What can hang from each mark:
vifa: sesiraz zasap zedut
sesiraz: rudor sulet vifa
zilem: fusov
tivef: sulet
zasap: sulet tivef vifa zedut
rudor: sulet zilem
fusov: sulet
sulet: fusov tivef zasap zedut zilem
zedut: sulet vifa zasap

Each row was made from one small tree. The marks that hang from a mark follow it in brackets, in alphabetical order. Every link used is in the known rows. Write each row's tree.
Known rows:
zasap(sulet(zilem) tivef): [  5   3  -5  -2  -2   1  -1   4   5   6  -1   2   6  -7 -22   4   6  -3
   2   3  -5 -20 -16   0   5  -4   4   4  -6  -2   8  -1   1   8]
tivef(sulet(zasap(vifa))): [ -5   0   3   7  -4  -3   5  -2   2 -22  -2  -8   7   2  -5  -1   9  -2
   0  -6  -9   6 -10  -1  -1  12  -8  -3   0   0   1   8   1   6]
vifa(zasap(tivef) zedut): [  5 -11  -1  -2   5   0  -6   1   1   9   2  -4   0  -9  -8   4  10  -3
   0   4 -12  -8  -8  -2   7   2   4   6 -10  -2 -11  15  -2  -6]
sulet(fusov tivef zasap zedut): [ -3  -5  10   1   4  -1   3  -5  -6 -44   2   5   6   5  10  -3  -1  -4
  -2  -1  11  36  21  -1  -6  -6   4 -12   4   5   2  -5  -5   1]
zasap(sulet vifa(sesiraz(rudor)) zedut): [ -4   2  -7   4  -1  -2   3   0   9  40   5  -4  -7   9  -2   6   5   0
   2  -6  -2 -31 -10   0  -5  12  -5  -6   8  -4  -8  15   2  -5]
zedut(vifa(sesiraz zasap)): [-10  -2   0  -7  15   5  -4   0   3   7   3  -1 -11   4  14   2   3   0
  -1  -1  -9   1 -13  -1   1   7  -2   9   6   6 -12  12  -2 -10]
rudor(zilem): [ -5   8  -4   2  -6  -5  -2   5  -1   1   2   6   0   0 -13  -4   5  -2
   1   1  -4   0   0  -1   4   8  -3   5   9  -1 -19   0  -2  -1]
tivef(sulet(fusov zasap zedut zilem)): [  3  -7   6   0   6  -3   2  -2  -6 -35  -6  -1   7   2   8  -1   1   0
  -5  -3   2  26  12  -1   2  -1   4 -11   2  -2  16 -14   5   7]
sulet(fusov zasap(zedut) zilem): [ -2   0   0  -2   0  -6   1   1  -3 -10  -4   7   2   1  11   2   4   5
   1  -2   3  15   2   6  -4  -6  10  -4   5  -3   5 -17  -1  -3]
fusov(sulet(zasap(tivef) zedut(vifa))): [  9   0   0   2   3   5  -1  -2  -5 -16   1  -4  -3   0   9  -1  -2  -4
   1   6   9  11  -1  -4  -3  -5   2   6 -14   7   4  -3   6   3]
rudor(sulet(zasap zedut) zilem(fusov)): [  3   8   6  -4  -3  -5   0  -1  -8   0   0   5   8  -7  14  -8  -8   1
  -4   6   7  19  23   3 -11   1  -5  16  -4  -6 -13  -5  -3   5]
sesiraz(rudor sulet(zedut(zasap))): [ 2 -2  2  4 -6  0 -4 -2  2 -1  5 -3 -7  7 -7 -2 -6 -2  1  0  4 -1 11  1
 -2  8 -4 -2 -2 -3  1  2  0 -3]
sesiraz(sulet): [ -6   8  -1  -2  -4   1  -1  -1   5  -6   4  -6  -3   0 -17  -1   8   1
   1  -1   5   5   2   0   2   3  -1   1   5   4 -12   3 -11  -4]
zasap(sulet(zilem)): [  2   7  -3  -1  -1   0   1   3   6   4   0   3   2   0  -9   3   3  -2
   0  -1  -5 -19  -4   1   1  -2   1   3   5  -2   9  -2  -1   7]
sulet(zedut(vifa) zilem(fusov)): [  3  -7   1 -10   5   2  -1   0   3 -10  -1   7  -3  -1  14   2  -7   2
   0   2   9   6   6   2  -1   1  -1   8   2  -4   8  -6   1   5]
fusov(sulet(tivef zedut(vifa) zilem)): [ -3  -8   1   0   3   7   1  -6  -2 -14  -1   8 -11   5   6   0  -7  -4
   1   3   8  10   7  -4  -1  -2  -1 -11   3   8  27 -19  11   0]
sesiraz(vifa): [  3   4  -3   5   5   0   0   5   5 -10   5  -4  -3   5 -10   0   1  -3
   1  -2   0  -8   2  -4  -1   6  -3   3   9   0 -13  -3   1   3]
zedut(sulet(fusov) zasap): [ -5  -4  -2   4  -8  -1  -1   4  -7  -3  -2   0   6   4  -1  -3 -11   1
   0  -4   5  -1   9   5   5  -7   1 -13  -1  -3  10   2  -2   0]
vifa(zasap zedut(sulet(zilem(fusov)))): [  0 -11   5  -8  -1   2  -4  -4  -1  21  -4   3   0 -13   6   4  -5   6
  -5  -4  -5   2   7   7  -2  -2   1   4  -4  -7  21   5  -1   1]
zilem(fusov(sulet(tivef))): [  2   9   6  -3 -10   3   5  -6   4   8  -1   6   1  -4   1  -4  -6   3
   1   1   1  12  -2  -6   0  -6  -5   0   5   4  -2   3  -9   4]
rudor(zilem(fusov(sulet(zasap zedut)))): [10 10  3  0 -8 -3  0 -3 -8  2 -2  6  5 -2 14 -8 -4  1 -2  3  5 26 20 -2
 -8  2 -3 10 -1 -2 -8 -2 -2  6]
zedut(vifa): [ -5   5  -2   0   5   3   0   4   5 -12   3  -1  -7   2   5   0  -1  -2
   3  -1   4  -8  -9   0   2   0  -2   5   4   4  -7   3  -2   0]
fusov(sulet(zedut)): [ 6  6 -2  1 -4 -1  0 -1  1 -1  4  0 -6  6  3 -3 -2 -4  0  2  5 10 16 -8
  4 -3 -2 -1  2  1 -2 -2 -3  1]
zilem(fusov(sulet)): [  7  13   0  -4  -9   0   3  -1   5  16  -1   2   0  -3   5  -3  -7   5
   0   0   0   3   0  -5   2  -6  -4   9   3  -1  -7   5 -10   3]
vifa(sesiraz zasap zedut): [  1  -9   1  -6  13   0  -6  -1   3  17   4  -6  -4   1  10   3   8  -1
  -3  -1 -14  -1   4  -3   7  13   1   7   6   1 -19  20  -4 -14]
zasap(sulet tivef zedut): [  7   5 -11   0  -6  -3  -1   5   6  27   4  -2   5  -5 -22   2  12  -4
   3   5   5 -17 -17  -1   2  -6   2  -3  -9  -2 -14  10  -9   1]
rudor(sulet(fusov zasap zedut) zilem): [ -4   3   1   3   4  -5   1   2 -15 -15   0   3   5   2  16  -7  -6  -2
  -5   3  11  16  29   3  -7  -6   2  -1  -1  -2  -2 -14   5  -1]
zilem(fusov): [  3   9   3  -7  -4  -2   1   3   7   2   1   3   3  -4   1  -2  -3   4
   2  -1  -1   6  -5  -2   2  -1  -3  11   4  -5 -17  10 -14   4]
zedut(sulet(fusov) vifa zasap): [ -6  -8  -5   4   1   4   0   4  -7  -7  -3  -2   0   5   9  -2 -15   1
   1  -4  11 -11   4   8   2 -10  -1 -14  -3   1  18   1   4  -3]
zilem(fusov(sulet(zasap))): [ 8 16  7 -2 -8  0  3 -3  1  3 -4  2  3 -5 15 -4 -5  6  0  0 -2 17  1 -1
 -6 -5 -2 14 -1  2 -6  4 -9  5]
vifa(sesiraz(rudor) zasap zedut): [  0  -6   6  -1  12   2  -6  -2   5  22   4  -2 -14   0  14   5   0   1
  -3  -5 -17 -11  -1  -2   2  15   0   7   6   0 -12  17   3 -11]
fusov(sulet): [ 2 12 -2  2 -6  0  1  0  3  6  1  0 -6  3 -1 -3 -1  1  2  0 -2 -1 -1 -6
  6 -3 -2  4  5  3 -4 -1 -4  0]
zilem(fusov(sulet(zedut))): [11  6  1 -5 -7  0  1 -2  3  8  1  2  0  0  9 -4 -7  1 -1  3  7 13 15 -7
  1 -5 -4  4  1 -3 -5  4 -9  4]
zasap(tivef(sulet) vifa(sesiraz zedut)): [  5 -22  -5   0   6   0  -3  -1   5  15   1 -19   7   1 -15   4  14  -2
   0  -2 -11 -19 -12  -8  18  23  -5  -6  -3  -1 -15  22   6  -7]
rudor(sulet(fusov tivef) zilem): [-15   2   0   3   1  -1   4   1 -10  -3  -1   8   3  -1  -4  -7  -6   0
  -3   1   6  -1  12   1   0  -6  -2 -12   8   2   0 -14   3  -4]
tivef(sulet(fusov)): [ -2   1  -2   2   2  -2   4   3   0 -15  -4  -6   4   1  -3  -2   1   1
  -3  -5   1   1  -5  -5  11  -3  -1 -12   6   0  -1   3  -3   4]
tivef(sulet(fusov zasap zilem)): [ -2   0   6   2   4  -2   3   0  -4 -28  -9  -1   7  -2   7   0   2   4
  -4  -6  -6  13  -4   1   4  -2   4  -7   4   0  14 -12   5   7]
sulet(fusov tivef zilem): [ -9  -5   4  -2   2   1   3  -1  -2 -22  -3  10   1   2  -6   1  -2   2
   0  -3  -1   9   3   0   5  -5   5 -12  13   2  15 -15   2   0]
zasap(tivef zedut(vifa)): [  1  -2  -9  -3   1  -1  -3   6   5  11   4  -2  -7  -3 -12   3   7   0
   6   6   8  -8 -25   0   3  -3   3  -1  -8   1 -15   1  -3  -5]
sulet(fusov tivef zasap zilem): [ -8  -2  11   0   3   0   3  -4  -5 -36  -5  10   4   1   5   0  -1   2
  -1  -3  -3  22   4   3  -4  -6   7  -8   8   4  15 -18   3   2]

Which tree is each row?
[ -2  -4  -6  -2   6   3   0   2  -4   9  -5   4   4  -8  -9   5   5   0
  -3   0  -9 -18 -13   3   1 -15   8  -6  -5  -3  21  -1   4   4] | vifa(zasap(sulet(fusov zilem) tivef))
[ -7  -3   1   0   2   2   0   0   3  24   4  -5  -9   0  -8   4  -6   3
   1   1 -11 -26 -17  -2   4   9  -5   9  -4  -3  -6   5  10  -5] | zasap(tivef vifa(sesiraz(rudor(sulet))))
[  5   1  -8   6   9   3  -2   3   2  12   4  -6   2  -6 -18   3   8  -7
  -1   2  -6 -27 -14  -2  -7  -4   0   2  -7   0  -2  10   3   5] | sesiraz(vifa(zasap(sulet tivef)))
[ -1  -2   1   3  -6  -2   1   0   0 -17   1  -4   6  -1 -13   1   9  -2
   5   1  -8   4 -13   1  -1   5  -1   8  -8  -2  -8   6   1   3] | sulet(zasap(tivef vifa))
[  1  -7  -2  -2   1  -1   1   4  -2 -12  -8  -2   6  -6 -19   2   4   3
  -1  -1  -6  -4 -19  -4  16  -4   4 -10  -2  -3  12 -11   7   6] | zasap(tivef(sulet(fusov zilem)))
[ -5  -8  -4   4  12   7   5  -1  -2 -21   2   0   1   7  12   0  -4  -7
  -2  -1  23  -7  13  -1  -6 -12  -1 -22   5   7  16   3   1   4] | zasap(sulet(fusov tivef zedut(vifa)))
[  7  -7   5   2   7  -1  -6   1   2  33   3  -6  -3   6  16   0 -14   2
  -2   0 -12 -31   8   1   6  14  -4  10  -1  -4 -12  11   8 -13] | vifa(sesiraz(rudor(sulet)) zedut(zasap))
[-12   6  -1   7  -5  -4   3   0  -7  -1   0   1   3   1   1  -5   2  -1
   0   0  -5  -5   7   5  -9   7  -7   8   0  -3  -3  -6   8   0] | rudor(sulet(zasap(vifa)) zilem)
[  1  -2   0   5  -8   1   2  -4  -3  -3  -5   0   0  -1  -9   3   4   2
   4   1 -13  -1 -12   0  -1   0   2   5  -8  -1  18 -12  12   3] | fusov(sulet(zasap(tivef vifa) zilem))
[  3  -7  -5   0   0   1  -5   6   2  -2   0  -2   2   1  -7  -1  -2  -3
   6   6  -4 -18 -20   1   8   2  -2   5 -12   0  -8   8   3  -3] | zedut(vifa zasap(tivef))
[ 0  3 -3  0  4  0 -1  0  1  4  5  1  1  0  2  1  6 -9 -3  1 -1 -1  8 -2
 -5 -4 -1 -1 -2 -2  3 14 -8  4] | vifa(zasap(sulet(zedut)))
[ -3   0  -4   0   8   6  -1  -3  -2   3   2   1 -14   4  16  -1  -2  -4
  -2   2   3   4   3  -4  -3  -6  -3  -1  -3   5  12   1   4  -4] | fusov(sulet(zedut(vifa(zasap))))
[ -8  -5   2   0   5  -2   3  -1  -3 -14   0  -6   3  11  16   1   4   3
   0  -7  -5  11   7   1  -2   8   1  -1  11   2  -8   6   1  -7] | sulet(fusov zasap(vifa(sesiraz)))
[  1  -1  -5  -2 -12  -3  -3   3   1  21   4  -2   0  -7 -27   2   5   0
   4   3   9   7 -12   2   5  -7   3  -6 -12  -3  -8   0  -8  -2] | zasap(tivef zedut(sulet))
[ 1  9 -3  4 -1  1  2 -1  0  8 -1 -1 -8  2 16 -2  1  2  3  1  8  4 -7  2
 -9 -5  1  1 -3  7 -1 -5  1 -5] | fusov(sulet(zasap(zedut(vifa))))
[ -1  -1   7   5   3   6   3  -8  -4 -27   1   3  -5   5  17  -4  -4  -6
   0   2  12  23  12  -3 -10  -3  -2  -5  -2  12  12  -7   3   1] | fusov(sulet(tivef zasap zedut(vifa)))
[ -3  10   8  -2   3  -4  -1  -1   2  24   3   0 -10   1  15   1  -5   5
  -2   1  -4   3  -4   3  -9   5   0  12   0   0 -17  -4   0  -8] | vifa(sesiraz(rudor(sulet(zasap(zedut)))))
[  3  10   6   2  -5   0   1  -3  -1  -8  -4   5  -3   0   6  -1  -2   3
   0   0  -9  11   1   0  -3  -2   3  10   2   3  12 -15   5   3] | fusov(sulet(zasap zilem))
[  9   1  -2  -4  -8  -2   0   3   5  17  -6   5  14  -3   1   0  -5   2
   1   1  -9 -23  -4   5   0   0  -3   8   0  -9   8   7  -4   8] | zedut(zasap(sulet(zilem(fusov))))
[ -4  -1  -6  -7   8   0  -3   3   7  20   5  -3  -9   7   8   2   5   1
   3   1   5  -1 -11  -1   3   8   0   3   7   5 -24   6  -4 -14] | zasap(zedut(vifa(sesiraz)))
[  5   1 -13   0  -1  -3   1   6   1  20   1  -2   6  -4 -11   2   9  -1
   2   3  11 -19 -10   0   3 -15   7 -13  -6  -3  -6   6  -8   0] | zasap(sulet(fusov) tivef zedut)
[ -1   3   4  -8 -10   2   0   0   2   7  -3   7   1  -9  -7   1  -9   7
  -1  -3   1   9   0   5   1  -5  -1   4   1  -6  13  -5  -5   8] | zedut(sulet(zilem(fusov)))
[  0  -3   5  -2  -5   2   1  -7  -1  -9   1   9  -4   4  -5  -1  -2  -4
   0   3   1  20  14  -6   3  -2   0 -11   5   4  18 -17   5   1] | fusov(sulet(tivef zedut zilem))
[  8  -2   1  11  13   2   0   2   3  11   5  -8 -12   1   8   3 -13   0
  -3  -3   1 -43  11   0  -6   6  -4   3   3  -3  -1  -6  16   0] | sesiraz(rudor(sulet) vifa(zedut))
[ -3 -12  -7   3   0   5  -2   5  -8  -1  -4  -4   4   0  -4  -1 -12   0
   2   1  10 -15  -7   6   7 -11   2 -12 -13   0  16   2   7  -1] | zedut(sulet(fusov) vifa zasap(tivef))
[  8   8   4   3  -4  -1   1  -4  -3 -16   2   0  -1   5  12  -4  -1  -3
  -1   2   4  24  18  -4  -4  -2   1   5  -2   3   0  -3  -3   2] | fusov(sulet(zasap zedut))
[ -1  -2  -5   2  -6  -7  -4   4  -9  12   3   4   5   5  -1  -9  -7  -6
   0   8  -2  -5  21   1   3   7  -7   4  -5  -7 -10  -5   4  -3] | rudor(sulet(zedut(zasap)) zilem)
[ -6 -17   5   8   4   0   5  -6  -4 -28  -1  -3   7   6  12   1   5  -1
   1  -7   3   2  17   2  -5   4   1 -17   5   3   9   5   4  -4] | sulet(fusov tivef zasap(vifa(zedut)))
[  3   2  -8  -7   1   1   2   3   8  29  -3   4   0  -5   9   4   0   4
   1   1  10 -23 -12   7  -8  -6   0   1   1  -4   8   0  -3   5] | zasap(sulet(zilem(fusov)) zedut(vifa))
[ -2  -4  -7  -1  -7  -2  -1   4  -4  15   1  -1   1  -5 -18   2   1   3
   2   0  15   4  -5   3   6 -15   7 -17  -9  -3   1  -3  -5  -3] | zasap(tivef zedut(sulet(fusov)))
[-11   1   8   2   0   3   4  -7  -5 -34  -1  -1   4   0  -3  -3   5   1
  -2  -3  11  28  11   4 -10  -6   4 -13   6  10   3  -5  -9  -3] | sesiraz(sulet(fusov tivef zasap))
[-10   1   4   6  -9   0   3  -3  -3 -15   1  -3   2   2  -6   0   1  -1
   2  -6   1  10   5   6  -8   3  -4  -2  -3  -1  11   4  -1   4] | zedut(sulet(zasap(vifa)))
[  4   2   7  -3  -2  -2  -3   1   0 -19  -2   5   3  -7 -13   2   5   1
   2   4 -12  11 -14   2   2   1   7  13  -7  -1   0 -11   2   5] | sulet(zasap(tivef) zilem)
[ -3   1   1  -2   2  -1  -1   1   2  -7  -2   5  -6   1  11   3   4   3
   3   1   2   6 -10   8  -8   0   5   5  -1   2   6 -15   4  -2] | sulet(zasap(zedut(vifa)) zilem)
[ -8  11  -1   6  -6   0  -2   1  -1   6   3   2 -12  -2 -20  -3   2   2
  -1  -3   3 -10  -2   2  -5  10  -4   2   7   1  -9  -4   4  -2] | sesiraz(rudor(zilem) sulet)
[  9 -13  -4   4  13   1  -6   1   0   7   4  -9  -1  -5 -11   5   8  -4
  -1   2  -8 -21  -5  -3   1   8   2   2  -7  -1 -10   8   7  -4] | sesiraz(vifa(zasap(tivef) zedut))
[ -7   2   9   5   1   0   2  -3   3  -5   3  -2  -8   8  10   3  -1   2
   1  -7 -13   1  -5   1  -6  17  -3   9   8   0  -8   9   6  -2] | sulet(zasap(vifa(sesiraz(rudor))))
[ 10   3  -2  -8  -5   1   0   3   6  16  -4   4  10 -13 -14   3   1   3
   1   3  -4 -18 -16   1   2  -7   2  11  -6  -7   4   4  -5  12] | zasap(sulet(zilem(fusov)) tivef)
[ -4  -3  -1   0   3  -1   2   3   0 -15  -8   0   3   0  -4   1   0   4
  -3  -5  -5   0  -6  -3  12  -2   1 -12   8  -3  14 -12   5   4] | tivef(sulet(fusov zilem))
[  7 -14   0   1   3   1  -4  -2   5  23   2  -7  13   8   1   0   3  -7
  -1   1  -8 -23  10  -2   6  14  -3  -7   3   4 -12  26  -3  -9] | vifa(sesiraz zedut(zasap(sulet(tivef))))
[ 13   3   3   1  -5  -1  -2  -3  -4 -10   2  -2   2  -1  -2  -2   1  -4
   1   6   2  23   6  -6   1  -5   3   6 -12   3  -5  -3  -1   3] | fusov(sulet(zasap(tivef) zedut))
[  5   8   0  -6  -4   0   2   2   8  12  -3   5   7  -7  -1   2  -2   3
  -1  -1  -2 -15  -5   3  -2  -5  -1   9   4  -6   6   4  -6  11] | zasap(sulet(zilem(fusov)))
[ -5   0   3  -9   0  -3  -4  -5   3  13   1  -3  -3   2  -5   3  15   6
   0   0   0  25   2   6  -5  11   6   5   5   5 -12 -10  -6 -13] | vifa(sesiraz(sulet(zasap(zedut) zilem)))
